Known rows, with every way that one mark hangs from another
bera[lepub[vode]]: 1.252; 2.779; 0.894; 2.130; 0.779; -2.238; -0.951; -0.875; -0.595; -0.304; -0.808; -1.062; -0.401; 2.587; -1.146; 0.854; 0.411; 0.297; -1.284; 1.917; -0.973; 1.874; 0.272; 3.707
latafe[felub lepub[vode]]: 1.214; 0.578; -0.265; 0.182; -0.392; -2.428; -0.338; -0.547; 1.170; -2.221; -1.305; 0.522; -0.991; 0.943; -0.164; 0.329; -0.558; 0.712; -0.937; 0.704; 1.553; 1.320; 1.920; 2.800
kivabu[bera foreb lati[dugas[gavat]] rava]: 0.011; 2.946; 0.127; -4.185; 3.107; 1.943; 0.420; -0.061; -0.978; 3.039; 0.737; -1.888; 0.547; -4.208; 2.195; 1.353; -1.273; -1.589; 0.738; -0.566; 0.240; -7.799; -1.399; 0.046
lepub[vode]: 0.733; 1.933; 0.367; 1.069; 0.674; -1.799; -0.403; 0.215; -0.295; 0.683; -0.487; -1.379; -0.150; 1.592; 0.272; 0.754; 0.765; 0.325; -1.026; 2.075; 0.320; 0.889; 0.495; 2.588
reve[kivabu[foreb rava]]: -0.051; 3.193; 0.708; -0.698; 1.230; 0.797; -0.724; 0.291; 1.287; 3.168; 1.458; -2.218; -1.030; -2.607; 0.920; 1.231; -1.625; -1.269; 1.004; 0.728; 0.730; -2.835; -0.878; -0.700
latafe[felub[barif]]: -0.343; -0.048; -0.708; -0.683; -1.775; -0.592; 0.659; 0.944; 0.955; 1.605; -0.275; -0.183; -0.310; -0.413; 0.413; 0.720; 1.206; 0.145; -0.031; 0.776; 1.171; 0.406; 1.083; -0.614
reve[kivabu[bera[lepub] foreb lati[dugas] rava]]: 0.720; 3.967; 1.001; -2.991; 3.353; 2.526; -0.138; -1.709; -0.134; 3.270; 0.588; -0.941; -1.762; -3.882; 0.451; 2.063; -2.890; -1.815; 0.074; -1.172; -1.487; -5.497; -0.914; 1.124
reve[kivabu[bera lati[dugas] rava]]: 0.195; 2.188; 0.471; -3.937; 2.100; 1.696; 0.822; -0.718; 0.071; 3.119; 0.241; -1.361; -1.525; -3.597; 2.116; 0.859; -1.380; -1.467; -0.505; -0.284; -0.938; -6.011; -1.588; 0.163
lati[dugas[gavat]]: -0.113; 0.972; 0.781; -1.363; -0.295; -1.012; 0.827; 0.902; -0.845; -0.537; 0.765; -2.514; 1.804; -1.202; 1.433; 0.594; 1.375; -0.821; 0.701; 1.812; -0.649; -4.189; -0.823; 0.638
latafe[felub[barif[dugas[gavat]] foreb]]: -0.664; -1.304; -0.291; -2.960; -1.333; 0.361; 1.043; 3.027; 1.223; 0.989; 1.427; -1.243; 3.592; -1.988; 1.479; 0.057; 1.704; -0.208; 2.604; 0.478; 1.111; -1.068; 0.938; -2.743
kivabu[foreb]: 0.480; 2.082; 0.606; -0.224; 1.067; -0.099; -0.010; 0.913; -0.359; 1.864; 1.490; -1.814; -0.354; -0.581; 0.418; 1.773; -0.070; -0.514; 0.212; 1.149; 0.800; -0.843; 0.154; 0.794
felub[barif[dugas] foreb]: -0.608; -1.149; 0.265; -1.400; -0.084; 1.481; 0.742; 2.003; 0.048; 2.457; 2.213; -0.792; 2.085; -0.486; 1.273; 0.203; 2.081; -0.054; 1.380; 0.816; -0.094; -0.035; -0.260; -1.736
felub[barif foreb latafe[lepub[bera vode]]]: -0.593; -1.374; -1.521; 4.708; 0.642; 0.738; -0.177; -1.716; -0.086; -1.083; -1.881; 2.632; -1.125; 2.649; -2.945; -1.675; 0.019; 0.679; -1.314; -1.784; -0.044; 3.481; -0.040; 0.418
lepub[bera]: 0.709; 1.041; 0.355; 1.698; -0.524; -1.500; 0.064; -0.029; -1.524; 0.685; 0.775; -1.338; -2.077; 1.360; -0.823; 0.805; 0.281; 0.662; -0.886; 1.964; -0.418; 1.721; 0.172; 1.579
reve[kivabu[bera[lepub[vode]] foreb lati rava]]: 1.132; 5.459; 0.926; -0.831; 3.793; 1.228; -1.728; -1.481; 0.386; 3.553; -1.143; -0.508; -1.781; -1.473; -0.470; 1.991; -3.309; -0.786; -0.754; -1.289; -0.315; -2.232; -0.217; 2.028
reve[kivabu[bera[lepub] foreb lati rava]]: 0.983; 4.368; 1.105; -1.891; 3.179; 1.569; -0.931; -0.952; 0.175; 3.856; 0.168; -1.298; -1.974; -2.343; -0.076; 2.120; -3.055; -1.162; -0.127; -1.281; -0.851; -3.183; -0.871; 0.430
folisa[dugas]: -0.395; 0.169; 1.826; -0.440; -0.599; -2.147; 0.748; 0.718; -0.439; -0.897; 1.493; -3.326; 0.686; -0.222; -0.103; 1.585; 0.058; 0.234; 0.453; 3.018; 0.104; 0.000; 0.765; 0.042
barif[dugas]: 0.370; 0.043; 1.339; -2.009; -0.600; -1.132; 0.162; 1.467; -1.227; 0.598; 2.279; -2.133; 1.230; 0.002; 2.293; 0.424; 1.274; -0.073; 0.504; 2.664; -0.544; -0.413; -0.460; 0.239
latafe[felub[foreb]]: 0.597; 0.141; -0.392; -1.167; 0.527; -1.007; 1.982; 1.325; 1.339; 1.111; 1.617; -1.633; -0.644; -0.613; -0.377; 0.986; 0.486; -0.322; 0.712; 1.151; 1.262; 0.458; 1.269; 0.543
latafe[felub[barif[dugas] foreb] lepub[bera vode]]: 0.473; -1.610; -0.895; 0.330; -0.795; 0.545; -0.352; -0.138; 0.679; -0.810; -0.146; 2.394; -0.267; 0.474; -1.093; -0.505; -0.420; 1.492; 0.413; -0.537; 1.217; 3.475; 2.705; 0.657
reve[kivabu[lati rava]]: -0.654; 2.420; 1.442; -1.919; 1.480; 0.279; -0.262; 0.906; 0.470; 3.968; 0.492; -1.724; -1.154; -1.799; 1.482; 0.665; -0.786; -0.533; -0.047; 0.605; 0.178; -3.174; -1.409; -1.569
barif[dugas[gavat]]: 0.008; 0.343; 1.583; -2.159; -1.086; -1.670; -0.185; 2.351; -1.153; -0.388; 1.504; -3.053; 3.261; -0.714; 2.557; 0.251; 1.529; -0.197; 1.528; 2.264; -0.452; -2.114; -0.662; -0.855
felub[barif[dugas[gavat]] foreb latafe[lepub[vode]]]: -1.209; -2.088; -0.350; 0.885; 0.014; 0.613; -0.512; 0.696; 0.374; -2.172; -1.008; 0.872; 4.111; 0.842; 0.428; -2.194; 1.319; -0.201; 0.979; -1.395; -0.195; -0.264; -1.067; -1.886

Rows
0.142; -2.541; -0.636; -0.511; -1.453; 0.876; 0.451; 0.445; 0.485; -0.640; 1.193; 1.732; -0.537; -0.633; -0.692; -0.384; -0.063; 1.149; 1.026; -0.456; 0.747; 2.557; 2.047; -0.803
latafe[felub[barif[dugas] foreb] lepub[bera]]
0.030; -0.750; -0.557; 2.623; 1.875; -0.744; 0.535; -1.085; 0.538; -2.131; -0.931; 0.482; -0.062; 2.222; -1.379; -1.325; 0.128; -0.280; -0.926; -0.674; -0.095; 1.604; -0.837; 1.562
felub[foreb latafe[lepub[vode]]]
-1.067; -2.361; -0.514; 1.139; 0.422; 1.280; -0.086; -0.146; 0.356; -1.252; -0.488; 1.739; 2.179; 1.414; 0.141; -2.079; 1.007; 0.003; -0.067; -1.081; -0.212; 1.743; -0.646; -0.868
felub[barif[dugas] foreb latafe[lepub[vode]]]
1.915; 3.664; 0.817; -0.221; 1.385; 0.155; -0.533; -0.885; 0.350; 1.113; 0.372; -1.591; -1.483; -1.008; -1.097; 2.614; -1.931; -1.190; 0.049; -0.525; -1.468; -1.099; -0.061; 1.652
reve[kivabu[bera[lepub] foreb]]
0.338; -0.783; -1.348; 0.781; 0.188; 0.095; 0.280; -0.110; 2.384; -0.176; -1.301; 1.796; -0.203; 0.345; -1.294; 0.108; 0.238; 0.594; -0.014; -1.003; 1.968; 1.701; 1.987; 0.867
latafe[felub[barif foreb] lepub[vode]]
-0.120; -2.274; -0.406; -0.974; -2.017; 0.252; 0.195; 1.313; 0.447; -1.591; 0.715; 0.854; 1.484; -0.911; -0.461; -0.527; 0.256; 0.967; 2.002; -0.695; 0.703; 0.705; 1.623; -2.052
latafe[felub[barif[dugas[gavat]] foreb] lepub[bera]]
0.017; -1.047; -0.138; 3.305; -0.664; -1.533; 0.044; -1.759; -1.572; -3.040; -0.876; 0.628; -2.294; 2.428; -1.638; -1.288; -0.412; 0.364; -1.571; 0.045; -0.939; 2.353; -1.152; 0.868
felub[latafe[lepub[bera]]]
-0.318; -1.593; -0.220; 1.705; 1.223; -0.397; 1.302; -0.480; 0.343; -1.844; 0.478; -0.241; -0.480; 1.416; -1.011; -1.302; 0.435; -0.668; -0.219; -0.605; -0.440; 0.541; -1.533; -0.259
felub[foreb latafe[lepub]]
0.722; 2.066; 0.912; -2.679; 1.636; 0.180; 0.540; 0.836; -0.179; 2.592; -0.377; -1.297; -1.280; -1.139; 0.931; 1.832; -0.698; -0.446; -0.799; -0.563; -0.777; -2.646; -0.575; -0.223
reve[kivabu[bera lati]]
-0.889; -2.370; -1.193; 3.726; -0.168; 1.107; 0.619; -1.135; -0.278; -0.806; -0.603; 2.029; -1.448; 1.915; -2.461; -1.487; 0.330; 0.252; -0.621; -1.765; -0.568; 2.521; -1.021; -1.084
felub[barif foreb latafe[lepub[bera]]]
-0.753; -1.779; -0.576; 2.628; -1.421; 0.199; -1.432; -1.375; -1.461; -2.392; -1.611; 2.611; 0.266; 2.574; -0.402; -2.064; 0.090; 0.964; -1.326; -0.474; -0.787; 3.348; -0.250; 0.132
felub[barif[dugas] latafe[lepub[bera vode]]]
1.682; 3.714; 0.060; -0.165; 1.941; 0.185; -0.767; -1.841; -0.169; 1.965; 0.673; -1.779; -1.675; -0.836; -0.422; 1.617; -1.530; -1.136; -0.174; 0.123; -0.780; -1.648; -1.304; 2.461
kivabu[bera[lepub] foreb rava]
-1.001; -1.888; -0.178; 1.000; -0.994; 0.202; -1.073; -0.639; -0.390; -1.948; -1.606; 1.793; 1.989; 1.842; 1.030; -1.997; 0.980; 0.103; -0.888; -0.354; -0.483; 1.391; -0.986; -0.329
felub[barif[dugas] latafe[lepub[vode]]]
0.250; -2.017; -0.322; -0.783; -3.036; -0.243; -0.390; -0.124; -0.332; -1.508; 0.115; 1.771; -0.763; 0.003; 0.208; -0.345; -0.258; 1.278; 0.119; 0.283; 0.610; 2.202; 1.641; -0.524
latafe[felub[barif[dugas]] lepub[bera]]
0.613; -0.202; -1.356; 2.177; -1.760; -0.938; -0.906; -1.281; 0.531; -1.343; -2.358; 2.719; -2.293; 1.521; -1.861; 0.094; -0.576; 1.702; -1.356; -0.346; 1.551; 3.444; 2.454; 1.834
latafe[felub[barif] lepub[bera vode]]
0.203; -0.913; -0.360; 0.035; -2.665; -1.099; -1.570; 0.186; -0.172; -2.654; -1.566; 1.688; 1.543; 0.412; 0.222; -0.618; -0.153; 1.580; 0.476; -0.026; 1.055; 1.650; 2.031; -0.005
latafe[felub[barif[dugas[gavat]]] lepub[bera vode]]
0.937; 2.888; 0.697; -1.330; 2.259; -0.308; -0.175; -1.373; -0.979; 2.480; -0.151; -1.319; -1.777; -0.177; 0.261; 1.050; -0.867; -0.355; -1.195; 0.093; -1.213; -2.096; -1.699; 1.859
kivabu[bera[lepub] lati rava]
0.018; -1.653; -0.981; -0.350; -0.538; 0.493; 1.166; 0.580; 2.230; 0.109; 0.009; 1.175; -0.500; -0.303; -0.832; 0.206; 0.625; 0.273; 0.708; -1.057; 1.423; 0.631; 1.082; -0.701
latafe[felub[barif foreb] lepub]
0.311; -0.068; -0.480; 4.144; 0.044; -1.760; -0.752; -2.290; -1.308; -3.018; -2.069; 1.244; -1.886; 3.247; -2.051; -1.348; -0.792; 0.652; -2.196; -0.061; -0.408; 3.295; -0.200; 2.402
felub[latafe[lepub[bera vode]]]
-1.146; -1.815; -0.570; 2.051; -1.154; 0.078; 0.053; -0.754; 0.024; -1.484; -1.396; 1.252; 0.087; 1.483; -0.211; -1.590; 1.147; -0.251; -1.093; -1.092; -0.657; 0.486; -1.781; -1.338
felub[barif latafe[lepub]]
-1.488; -2.438; 0.268; -0.221; -2.114; -0.071; -0.595; 0.903; -0.663; -2.859; -0.660; 0.226; 3.613; 0.354; 1.704; -2.119; 1.612; -0.283; 0.694; -0.733; -1.009; -1.337; -1.835; -3.057
felub[barif[dugas[gavat]] latafe[lepub]]
0.488; -1.119; -0.644; 0.237; -2.274; -0.526; -1.196; -0.618; -0.142; -1.622; -1.119; 2.499; -0.520; 0.779; -0.233; -0.394; -0.533; 1.696; -0.476; 0.196; 1.022; 3.227; 2.560; 1.002
latafe[felub[barif[dugas]] lepub[bera vode]]
-0.407; -1.182; -0.039; -2.645; -2.427; -0.164; 0.388; 1.697; 0.409; 1.083; 1.039; -0.395; 1.339; -1.025; 1.999; 0.407; 1.322; 0.161; 0.760; 1.359; 0.777; 0.426; 1.234; -1.435
latafe[felub[barif[dugas]]]
1.251; -0.908; -0.626; 0.898; -0.031; -1.148; 1.141; -0.440; 0.607; -1.538; 0.801; 0.471; -2.803; 0.293; -2.257; 0.331; -0.992; 0.854; 0.164; -0.001; 0.892; 2.471; 1.833; 1.332
latafe[felub[foreb] lepub[bera]]
-0.929; -1.826; -0.887; 3.588; -1.588; 0.093; -0.239; -1.579; -1.057; -1.751; -1.633; 2.013; -1.621; 2.350; -1.637; -1.518; 0.350; 0.477; -1.423; -1.093; -0.784; 2.344; -1.076; -0.740
felub[barif latafe[lepub[bera]]]
-0.790; 2.662; 1.671; -3.294; 2.004; 1.664; 0.285; 1.808; -0.325; 2.227; 0.818; -1.764; 1.546; -4.167; 1.601; 1.948; -1.216; -1.317; 1.458; -0.334; 0.060; -6.380; 0.080; -1.845
reve[kivabu[foreb lati[dugas[gavat]]]]
-1.568; -3.008; -0.042; -0.077; -0.670; 1.025; 0.250; 1.360; 0.098; -1.943; 0.318; 0.261; 3.883; -0.163; 0.857; -2.071; 1.621; -0.561; 1.581; -1.273; -0.790; -1.169; -1.756; -3.462
felub[barif[dugas[gavat]] foreb latafe[lepub]]
-1.320; -2.703; 0.048; 0.031; -1.727; 0.566; -0.156; 0.058; -0.724; -1.879; -0.175; 1.209; 1.652; 0.840; 1.502; -1.967; 1.260; -0.182; -0.330; -0.344; -1.050; 0.420; -1.681; -1.986
felub[barif[dugas] latafe[lepub]]
-0.311; -0.798; -1.131; -0.739; -0.259; 0.547; 1.575; 1.490; 1.890; 2.387; 0.788; -0.140; -0.038; -0.683; -0.374; 0.596; 1.266; -0.139; 0.853; 0.056; 1.502; 0.655; 1.347; -1.070
latafe[felub[barif foreb]]
-1.009; -3.233; -0.445; 1.877; -0.661; 1.579; 0.450; -0.275; -1.032; -1.297; 0.558; 1.839; 0.281; 1.252; -0.949; -1.905; 0.524; 0.372; 0.199; -1.174; -0.971; 2.544; -0.889; -1.915
felub[barif[dugas] foreb latafe[lepub[bera]]]
